In the rows, zero is written as 128.
Known rows, with every way that one mark hangs from another:
[Q_723 [Q_245 Q_250]]: [122 111 122 123 134 134 104 106  96 143 136 135 139 128 143 126 117 113
 123 120 135 113 134 120 134 131 151 122 147 141 124 109 137 145 146 134
 127 141 121 129 149 149 124 137 126 119 100 104 115 126 121 191 122 134
 154 148 103 114 131 129 128 127 131  91 122  64 140 125 148]
[Q_145 Q_144 Q_245 Q_832]: [120 153 139 138 129 147 181 134 154 122 122 112 129 137 124  82 121 102
 108 125  85 158 115 151 119 132 106 111 103 122 134 132 124 107 110 114
 157 163 161 139 144 136 130 118 152 173 140 121 124 139 115  76 136 142
 128 102 172 138 110 132 143 119 121 131 144 151 127 124 129]
[Q_586 Q_578]: [126 115 126 123 136 122 107  89 120 130  98 115 141 126 117 142 126 139
 144 133 112 139 100 122 138 132 119 101 126 147 137 116 137 144 151 129
 116 129 135 127 124 121 128 143 136  89 121 137 136 133 127 141 138 121
 155 133  84 114 113 118 130 130 118 131 141  92 145 127 135]
[Q_723 Q_245 Q_635]: [129 104 123 116 140 162 110 115  91 130 136  97 150 118 137 118 134 120
 115 144 128 110 123 118 133 137 163 106 128 154 132 116 136 139 139 115
 134 134 146 128 146 159 127 145 139 120  90 114 109 140 130 186 125 127
 146 140 153 125 129 128 111 137 126  66 134  11 152 120 148]
[Q_250 [Q_635 Q_315] Q_832]: [130 118 122 105 134 121 114 139 172 116 134 115 108 113 120 161 144 143
 143 125 143 124 137 118 129 126 122 143 133 135 136 141 131 134 125 106
 149  96 139 114 137 132 148 145 114 113 119 156 133 115 136 131 124 110
 119 138 131 124 144 123 103 133 119 111 115 167 151 129 127]
[Q_599 [Q_792 Q_281]]: [136 110 129 131 148 132 100 114  77 123 130 132 118 137 134 159 128 139
 142 142 131 131 103 144 120 132 140 101 130 109 120 110 143 156 154 129
 139  97 145 141 139 149 149 124 124  90 100 126 148 119 144 136 124 115
 161 132 145 119 129 127 130 132 124 119 132 100 126 131 121]
[Q_832 [Q_250 Q_635]]: [111 117 120 123 137 107 107  98 153 132 144 144 113 137 120 137 134 140
 164 141 126 128 130 111 123 122 120 121 131 120 123 118 138 138 120 120
 135 112 123 122 133 139 121 147 112 135 120 134 139 105 135 132 128 142
 140 161 104 111 123 115 119 118 125 108 128 115 147 131 151]
[Q_245 [Q_250 [Q_635 [Q_315 Q_176] Q_586] Q_832]]: [142 120 124 132 121 124 113 144 147 137 130 122 122 122 135 160 126 141
 120 117 176  88 146 110 138 125 140 164 153 124 124 141 125 129 126 138
 113 113 108 123 112 105 129 126 123 107 125 141 127 124 139 156 120 102
 103 138 109 130 155 126 115 137 133 120 102 151 127 133 118]
[Q_723 [Q_245 [Q_250 Q_832]] [Q_635 [Q_315 Q_176] [Q_586 Q_578]]]: [142 115 122 131 119 164  95 150  75 147 118 102 175 108 133 131 127 134
  91 136 175  64 135  99 150 127 166 152 138 179 139 136 123 132 151 141
  85 174 113 119 111 110 126 134 157 102  98 116  91 144 132 222 114  95
 115 120 104 139 158 130 110 141 130 105 118   4 126 120 116]
[Q_486 [Q_578 Q_586]]: [137 102 128 108 149 134  89  84 146 131 130 163 136 130 121 117 113 149
 150 131 142 146 103 111 130 126 110  98 144 101 132 126 126 143 126 131
 122 120 139 143 136 131 134 140 118  37 113 119 136 134 114 134 134 133
 136 158 119 119 114 119 136 139 171 112 122 158 148 131 127]
[Q_245 [Q_250 [Q_635 [Q_315 Q_176] [Q_586 Q_578]] Q_832]]: [145 118 123 127 114 124  99 136 130 139 115 130 143 117 121 159 128 152
 128 133 160  93 140 109 148 124 136 160 143 145 131 138 123 132 137 144
  97 121 101 119 100  86 131 133 136 102 130 145 124 127 140 163 125 101
 108 121  80 133 146 121 118 135 123 145 113 116 130 131 110]
[Q_250 [Q_635 Q_586] Q_832]: [129 107 123 127 132 114 121 122 148 124 127  94 112 116 126 161 137 142
 142 133 139 112 137 115 131 120 139 145 136 133 129 133 132 130 111 114
 142  82 140 116 132 134 131 141 131 106 119 164 143 123 140 143 136 112
 120 151 132 121 118 122 103 139 117 109 108 144 153 132 124]
[Q_599 Q_94 Q_176 Q_281 Q_792]: [113  82 124 162 151 137 107 114  43  92 190 178 107 139 135 174 133 163
 154 132 124 107  97 173  97 100 158  87 129  75 105 128 154 147 159 127
  72  73 162 132 146 176 156 122 131  14 108 134 170  91 124 137 107 136
 174  95 175 121 120 132 123 154 178 142 112 150 190 115  87]
[Q_145 [Q_245 [Q_250 [Q_635 [Q_586 Q_578]] Q_832]]]: [126 108 126 118 114 106 119 142 114 133 120 131 137 115 121 129 123 136
 137 138 120 106 152 123 146 118 138 156 116 157 124 131 125 133 125 136
 120 133 117 109 132 107 128 138 140 134 132 142 132 119 135 140 139 122
 130 113 107 131 105 122 118 125 110 139 117 122 135 135 112]
[Q_281 Q_792 Q_892]: [156  93 129 148 144 102 154 112 126 126 126  96 162 146 154 150 130 150
 119 114 174 148 104 155 137 144 114 117 139 124 139 100 139 154 146 133
 127  95 128 116 118 145 135 113  96  94 118 137 128 140 138 159 125 118
 166 139 109 112 126 113 127 129 121  86 130 180 128 129 141]
[Q_635 [Q_315 Q_176] Q_586]: [151 137 126 150 134 135 122 101 130 135 109  97 129 125 141 164 126 133
 116 116 159 119 101 120 132 136 122 120 145 116 136 137 129 127 152 146
 100 112 130 148 105 126 127 114 133  92 135 121 130 153 131 137 123  96
 114 128 121 133 146 135 120 146 137 116 124 143 111 120 128]
[Q_315 Q_176]: [140 124 129 150 141 134 128  85 149 132 123 120 124 140 134 141 125 125
 120 130 132 121 109 133 125 128 131 108 154 108 131 125 138 135 142 130
 121 121 145 141 118 126 129 122 131  91 118 118 129 138 126 140 132 116
 145 146 109 113 132 121 132 128 140  93 130 126 137 132 150]
[Q_792 Q_281]: [148 122 128 120 142 120 108 104 119 129 116 116 113 135 133 136 121 129
 130 136 133 141 109 133 129 135 137 111 141 117 126 120 144 150 151 126
 150  93 126 145 139 143 143 124 118 106 108 114 139 137 142 133 129 121
 152 151 134 112 124 120 136 125 119 118 135 115 129 137 136]
[Q_599 Q_94 [Q_792 [Q_281 Q_892]]]: [146  85 135 140 152 132 115 134  57 110 152 120 149 140 150 150 144 150
 112 136 146 124 106 179 127 125 153 115 132  92 123 115 146 167 150 132
 116  60 145 137 133 157 173 107 106  62 111 122 148 122 152 135 113 122
 162 100 148 118 114 124 135 143 141 133 133 131 131 131 111]
[Q_245 [Q_250 Q_832]]: [117 112 126 128 139 103 113 122 152 136 127 136 123 134 132 141 118 130
 130 116 153 111 135 120 133 123 140 141 141 125 130 120 137 142 121 122
 135 135 121 117 140 131 131 145 119  96 100 132 138 117 121 161 127 123
 153 165  86 102 130 125 121 122 130 105 110 141 156 137 141]
[Q_599 Q_94 Q_281]: [128 102 125 139 152 124 110 120 107 105 155 142 111 130 148 141 126 148
 143 115 123 125 103 156 114 113 147  99 138 106 121 135 149 142 142 125
 107  73 142 137 149 164 159 132 119  69 120 133 153 116 129 130 122 140
 163 129 156 115 115 127 128 151 157 132 121 146 166 124 113]
[Q_578 Q_586]: [136 102 128 120 145 128 110  96 128 122 118 129 121 129 130 130 112 143
 141 127 147 149 109 114 127 132 112 108 144 117 133 125 132 143 124 135
 139 100 129 138 141 145 130 135 126  68 121 113 136 140 120 135 130 128
 140 164 123 119 118 126 127 129 160 112 125 134 151 124 130]
[Q_832 [Q_250 [Q_635 [Q_315 Q_176] [Q_586 Q_578]]]]: [135 130 119 135 119 125 103 102 121 144 113 123 138 125 116 157 138 156
 147 146 142 111 113 101 137 124 114 132 130 139 131 136 125 128 143 146
  84 126 105 130  90 104 116 129 135 122 142 128 124 126 141 139 123 107
  99 128  84 132 141 118 118 132 126 147 131  97 114 123 123]
[Q_250 Q_635 Q_832]: [121 108 124 116 136 115 122 119 173 120 139 117 111 121 122 151 140 142
 143 136 130 120 140 120 128 121 136 137 139 127 132 130 137 135 114 104
 156  90 148 113 142 132 140 145 119 110 109 158 138 111 136 135 135 125
 137 152 125 113 122 114 108 126 120 100 115 147 160 137 138]
[Q_144 [Q_145 Q_832]]: [119 150 134 131 131 127 137 114 119 121 106 117 122 134 129 125 134 112
 125 117 115 158 115 134 116 132 132 104 144 125 138 113 130 120 125 113
 141 131 152 131 130 132 117 127 122 103 132 132 137 146 106 123 138 140
 141 157 113 111 121 135 152 130 133 140 143 129 122 136 145]
[Q_245 [Q_250 [Q_635 Q_315 [Q_586 Q_578]] Q_832]]: [130 114 120 107 116 112  92 150 114 134 108 124 136 108 119 164 131 151
 144 124 154 110 140 101 148 129 127 159 127 156 132 133 125 139 137 138
 110 113  98 109 116  99 129 145 126 111 125 158 132 123 142 161 126 106
 111 127  81 132 135 126 110 140 111 156 112 130 140 127 109]
[Q_281 Q_792]: [145 105 125 141 143 106 132  94 124 124 121 110 132 137 148 150 118 143
 130 118 147 146 100 136 129 142 116 103 142 136 134 103 143 149 160 130
 133 111 133 125 136 153 128 124 113 103 110 137 137 131 137 152 133 117
 171 150 121 117 128 118 123 135 119  86 125 157 135 127 138]
[Q_145 Q_144 Q_245]: [120 135 133 138 135 145 156 123 156 125 122 115 119 130 124 104 118 112
 120 133  87 151 109 148 125 135 118 110 108 116 130 129 129 116 134 127
 154 152 146 143 143 140 131 127 138 154 134 117 126 129 125  96 134 141
 138 106 154 131 107 131 127 123 126 111 133 151 130 121 135]

Rows:
[131 152 133 118 109 154 156 178 123 128 120 126 131 125 129  95 117 109
 115 117 113 142 144 131 133 144 116 145 100 118 120 141 112 105 105 139
 137 142 109 135 127 116 122 114 140 204 153 125 117 136 134  84 126 136
  96  80 173 163 127 144 137 132 110 160 132 163 109 117 112] | [Q_145 Q_144 [Q_245 [Q_250 [Q_635 Q_315 Q_586]]] Q_832]
[122 120 130 129 135 103 137 133 145 130 137 144 122 130 133 122 115 118
 121 115 130 113 143 134 132 121 130 144 128 128 127 126 132 135 125 125
 143 156 132 119 147 134 133 134 125 119 115 118 131 121 119 133 131 124
 150 136 115 113 123 127 122 116 130 108 116 145 140 135 134] | [Q_145 [Q_245 [Q_250 Q_832]]]
[106 153 132 125 120 116 149 125 138 118 137 155 112 136 117  98 142 114
 134 134  90 155 142 140 110 118 122 120 119 127 128 122 123 109 106 109
 149 145 138 120 135 131 113 128 117 161 144 124 128 123 111  93 138 162
 127 143 132 122 118 128 152 109 130 148 144 124 104 139 143] | [Q_144 [Q_145 Q_245 [Q_832 [Q_250 Q_635]]]]
[118 138 136 117 115 144 162 156 146 126 138 151 129 138 125  75 117 105
 120 131  87 143 152 145 126 133 123 131 107 120 119 129 120 113  98 123
 159 148 124 126 142 120 127 123 138 202 138 125 117 118 124  90 134 161
 125  92 161 142 112 130 149 112 114 139 138 138 134 127 128] | [Q_145 Q_144 [Q_245 [Q_250 Q_635]] Q_832]
[127 104 123 122 125 114 110 118 129 128 107  93 129 110 113 158 139 154
 150 144 124 115 129 111 142 117 134 140 130 155 135 131 131 132 125 120
 127  93 142 112 123 116 130 147 139 102 123 167 139 123 139 152 140 113
 124 139 107 122 109 115 108 140 108 133 117 115 153 132 118] | [Q_250 [Q_635 [Q_586 Q_578]] Q_832]
[117 151 139 127 122 118 149 135 102 127 117 158 130 139 133  92 117  97
 110 108 103 155 137 140 121 132 136 121 130 125 126 114 122 122 121 131
 136 168 127 130 135 123 113 120 124 137 137 108 129 142 100 114 136 150
 152 134 114 118 119 142 161 117 133 149 141 132 108 139 143] | [Q_144 [Q_145 [Q_245 Q_250] Q_832]]
[137 156 137 126 109 161 169 162 162 126 140 156 133 138 127  83 117 109
  93 129 113 131 146 146 126 136 119 139 117 114 121 146 115 107 116 134
 137 162 114 138 118  98 131 108 138 196 152 110 103 130 124  84 124 141
 100  77 161 153 142 133 151 115 128 144 138 154 111 126 124] | [Q_145 Q_144 [Q_245 [Q_250 [Q_635 [Q_315 Q_176]]]] Q_832]
[123 172 134 134 115 134 153 131 154 123 138 159 119 135 119 108 142 114
 111 132 120 141 138 139 111 121 117 126 134 122 132 137 115 101 123 120
 129 163 129 132 112 111 118 110 122 153 157 113 113 131 110  91 126 141
 102 122 132 133 148 133 153 113 141 153 143 132  84 136 136] | [Q_144 [Q_145 Q_245 [Q_832 [Q_250 [Q_635 [Q_315 Q_176]]]]]]
[116 157 125 134 121 142 144 156 153 133 121 109 121 130 117 121 136 132
 145 129 133 139 121 105 119 132 102 133 109 116 131 138 120 102 101 124
 129 126 117 133 117 127 119 129 136 178 144 137 131 126 138  95 119 131
  89 123 145 147 135 133 124 130 117 157 132 144 120 114 116] | [Q_145 Q_144 [Q_832 [Q_250 [Q_635 Q_315 Q_586]]]]
[127 155 134  98 112 131 132 160 115 116 132 162 123 123 128 105 131 104
 118 112 117 159 154 139 127 139 131 134 127 129 125 124 115 122 123 131
 141 144 113 121 129 110 123 122 111 160 152 123 119 135 116 105 130 147
 120 109 137 137 137 145 153 123 123 167 141 150 100 134 132] | [Q_144 [Q_145 [Q_245 [Q_250 [Q_635 Q_315]]] Q_832]]
[121 127 117 112 133 115 103 118 157 132 142 137 113 127 118 151 139 144
 164 130 137 134 122 110 122 130 106 125 126 122 128 127 132 137 136 125
 127 112 111 123 127 132 127 144 107 130 124 133 132 110 138 123 118 124
 119 146 109 124 145 124 114 123 125 122 128 128 135 123 141] | [Q_832 [Q_250 [Q_635 Q_315]]]
[121 139 129 135 125 112 156 121 131 130 138 124 125 134 125 109 132 121
 142 137 104 132 138 123 121 119 113 132 107 127 121 136 122 114 101 124
 131 130 140 127 132 141 113 122 139 178 145 129 133 131 127  87 137 135
 113 127 157 138 116 124 128 118 120 135 135 131 114 130 125] | [Q_145 Q_245 [Q_832 [Q_250 [Q_635 Q_586]]]]
[118 167 129 121 108 122 129 143 100 125 104 128 132 114 109 116 143 126
 138 131 105 152 125 121 129 126 109 128 108 159 135 131 111 108 132 130
 111 154 119 124 106 109 108 125 135 159 166 131 125 141 117  98 133 135
  98 112 121 144 123 136 143 127 119 195 148 111  85 125 112] | [Q_144 [Q_145 Q_245 [Q_832 [Q_250 [Q_635 Q_315 [Q_586 Q_578]]]]]]
[104 162 136 149 130 134 178 130 166 135 128 130 123 148 119  81 124 109
 122 130  90 146 115 137 111 121  98 114  99 120 132 130 124 104 107 115
 148 182 145 137 137 140 119 122 147 190 139 109 126 124 111  75 132 147
 128 120 144 130 115 128 141 107 132 132 143 135 121 123 135] | [Q_145 Q_144 Q_245 [Q_832 Q_250]]
[143 116 123 136 127 164 112 151  90 145 135  97 158 113 146 134 127 124
  82 126 187  59 144 105 138 128 171 155 144 153 134 138 126 129 140 134
 103 157 116 128 119 131 125 128 148 110  93 107  97 143 132 213 110  97
 111 137 132 135 165 138 105 144 139  81 109  36 128 122 123] | [Q_723 [Q_245 [Q_250 Q_832]] [Q_635 [Q_315 Q_176] Q_586]]
[140 136 129 105 106 130 124 154  90 130 113 128 148 115 122 111 123 124
 130 127 110 139 143 123 146 137 111 143 100 156 126 137 112 127 130 145
 104 137 110 123 119 104 125 120 143 167 157 135 120 145 132 101 131 123
 107  82 131 155 126 134 136 131 104 179 143 122 109 124 103] | [Q_145 [Q_245 [Q_250 [Q_635 Q_315 [Q_586 Q_578]]]] Q_832]
[123 157 140 130 127 130 156 123 121 115 112 128 123 130 128 104 129 100
 111 118  94 163 123 151 115 129 129 108 123 129 134 121 123 114 125 112
 147 152 158 135 136 136 118 119 132 130 144 118 128 148 103  99 142 140
 140 130 144 123 115 138 151 120 133 142 145 143 102 135 138] | [Q_144 [Q_145 Q_245 Q_832]]
[118 135 133 135 128 135 146 136 142 135 125 141 127 139 132  97 103 109
 118 121 101 138 124 140 128 137 123 123 111 112 120 119 130 122 127 139
 143 167 118 138 140 131 123 129 132 157 128 107 124 122 123 114 129 145
 144 111 130 128 113 134 137 117 126 120 129 147 132 120 139] | [Q_145 Q_144 [Q_245 Q_250]]
[130 172 133 146 111 130 154 136 129 127 124 135 119 131 126 118 140 115
 112 130 124 135 134 133 114 122 123 134 129 123 128 139 112  97 120 132
 118 150 127 136 105 113 110 106 128 154 167 116 119 143 117  97 128 132
  87 121 138 143 145 139 145 125 138 163 139 136  71 132 124] | [Q_144 [Q_145 Q_245 [Q_832 [Q_250 [Q_635 [Q_315 Q_176] Q_586]]]]]
[110 146 127 144 122 133 149 136 151 136 122 113 123 140 120 108 132 130
 143 141 116 136 125 113 119 124 113 129 114 119 125 127 127 104  88 121
 140 131 125 130 120 129 112 130 143 178 138 138 137 124 133 102 129 148
 106 136 141 135 115 125 128 123 118 140 131 129 129 121 125] | [Q_145 Q_144 [Q_832 [Q_250 [Q_635 Q_586]]]]
[128 139 128 102 116 126 112 152 110 118 129 164 115 119 127 127 124 108
 129 114 117 154 146 135 130 142 138 133 128 127 121 120 119 129 147 140
 140 135 100 124 132 115 122 129  97 140 142 121 119 123 125 126 126 143
 130 120 127 132 132 144 138 127 126 154 129 143 108 129 141] | [Q_144 [Q_145 [Q_245 [Q_250 [Q_635 Q_315]]]]]
[144 157 136 135 107 158 167 168 136 133 125 136 137 132 133  94 115 107
  94 128 120 124 143 137 130 136 124 146 116 114 119 148 111 101 111 145
 125 151 116 143 109 102 122 101 150 193 159 115 108 139 129  91 124 132
  85  77 165 163 137 138 144 124 123 150 132 161 102 122 111] | [Q_145 Q_144 [Q_245 [Q_250 [Q_635 [Q_315 Q_176] Q_586]]] Q_832]
[128 150 126 124 123 120 147 142 133 127 137 116 121 123 124 122 136 123
 139 127 120 137 133 120 121 124  96 136 105 131 125 145 117 113 116 128
 122 136 130 131 125 137 122 117 132 179 153 131 127 135 131  77 127 121
  92 116 167 150 135 136 121 126 122 148 139 146 102 121 116] | [Q_145 Q_245 [Q_832 [Q_250 [Q_635 Q_315 Q_586]]]]
[125 110 128 112 126 109 131 140 150 124 151 151 117 124 129 121 121 123
 129 131 123 117 162 134 133 119 140 151 126 133 120 130 129 134 111 122
 152 123 125 112 149 126 137 139 118 138 119 136 129 107 129 128 134 136
 141 130 129 119 120 122 121 114 120 110 114 148 146 139 131] | [Q_145 [Q_245 [Q_250 Q_635 Q_832]]]
[134 135 120 143 128 127 114 109 141 141 131 123 119 131 127 160 135 142
 145 134 154 109 120 105 126 126 121 134 138 119 125 136 129 123 135 141
 101 117 111 135 100 124 117 125 121 127 136 123 128 125 140 134 118 111
  99 143 115 132 150 124 115 131 137 123 122 127 112 124 130] | [Q_832 [Q_250 [Q_635 [Q_315 Q_176] Q_586]]]
[116 101 121 110 127 127 113 136 128 133 154 137 128 119 135 133 132 127
 126 134 142  96 163 116 133 119 161 151 148 151 124 121 134 141 123 114
 148 124 126 109 155 140 135 150 122 129  94 134 114 104 130 193 125 135
 137 151 115 116 134 120 115 124 126  88 105  81 159 134 137] | [Q_723 [Q_245 [Q_250 Q_635 Q_832]]]
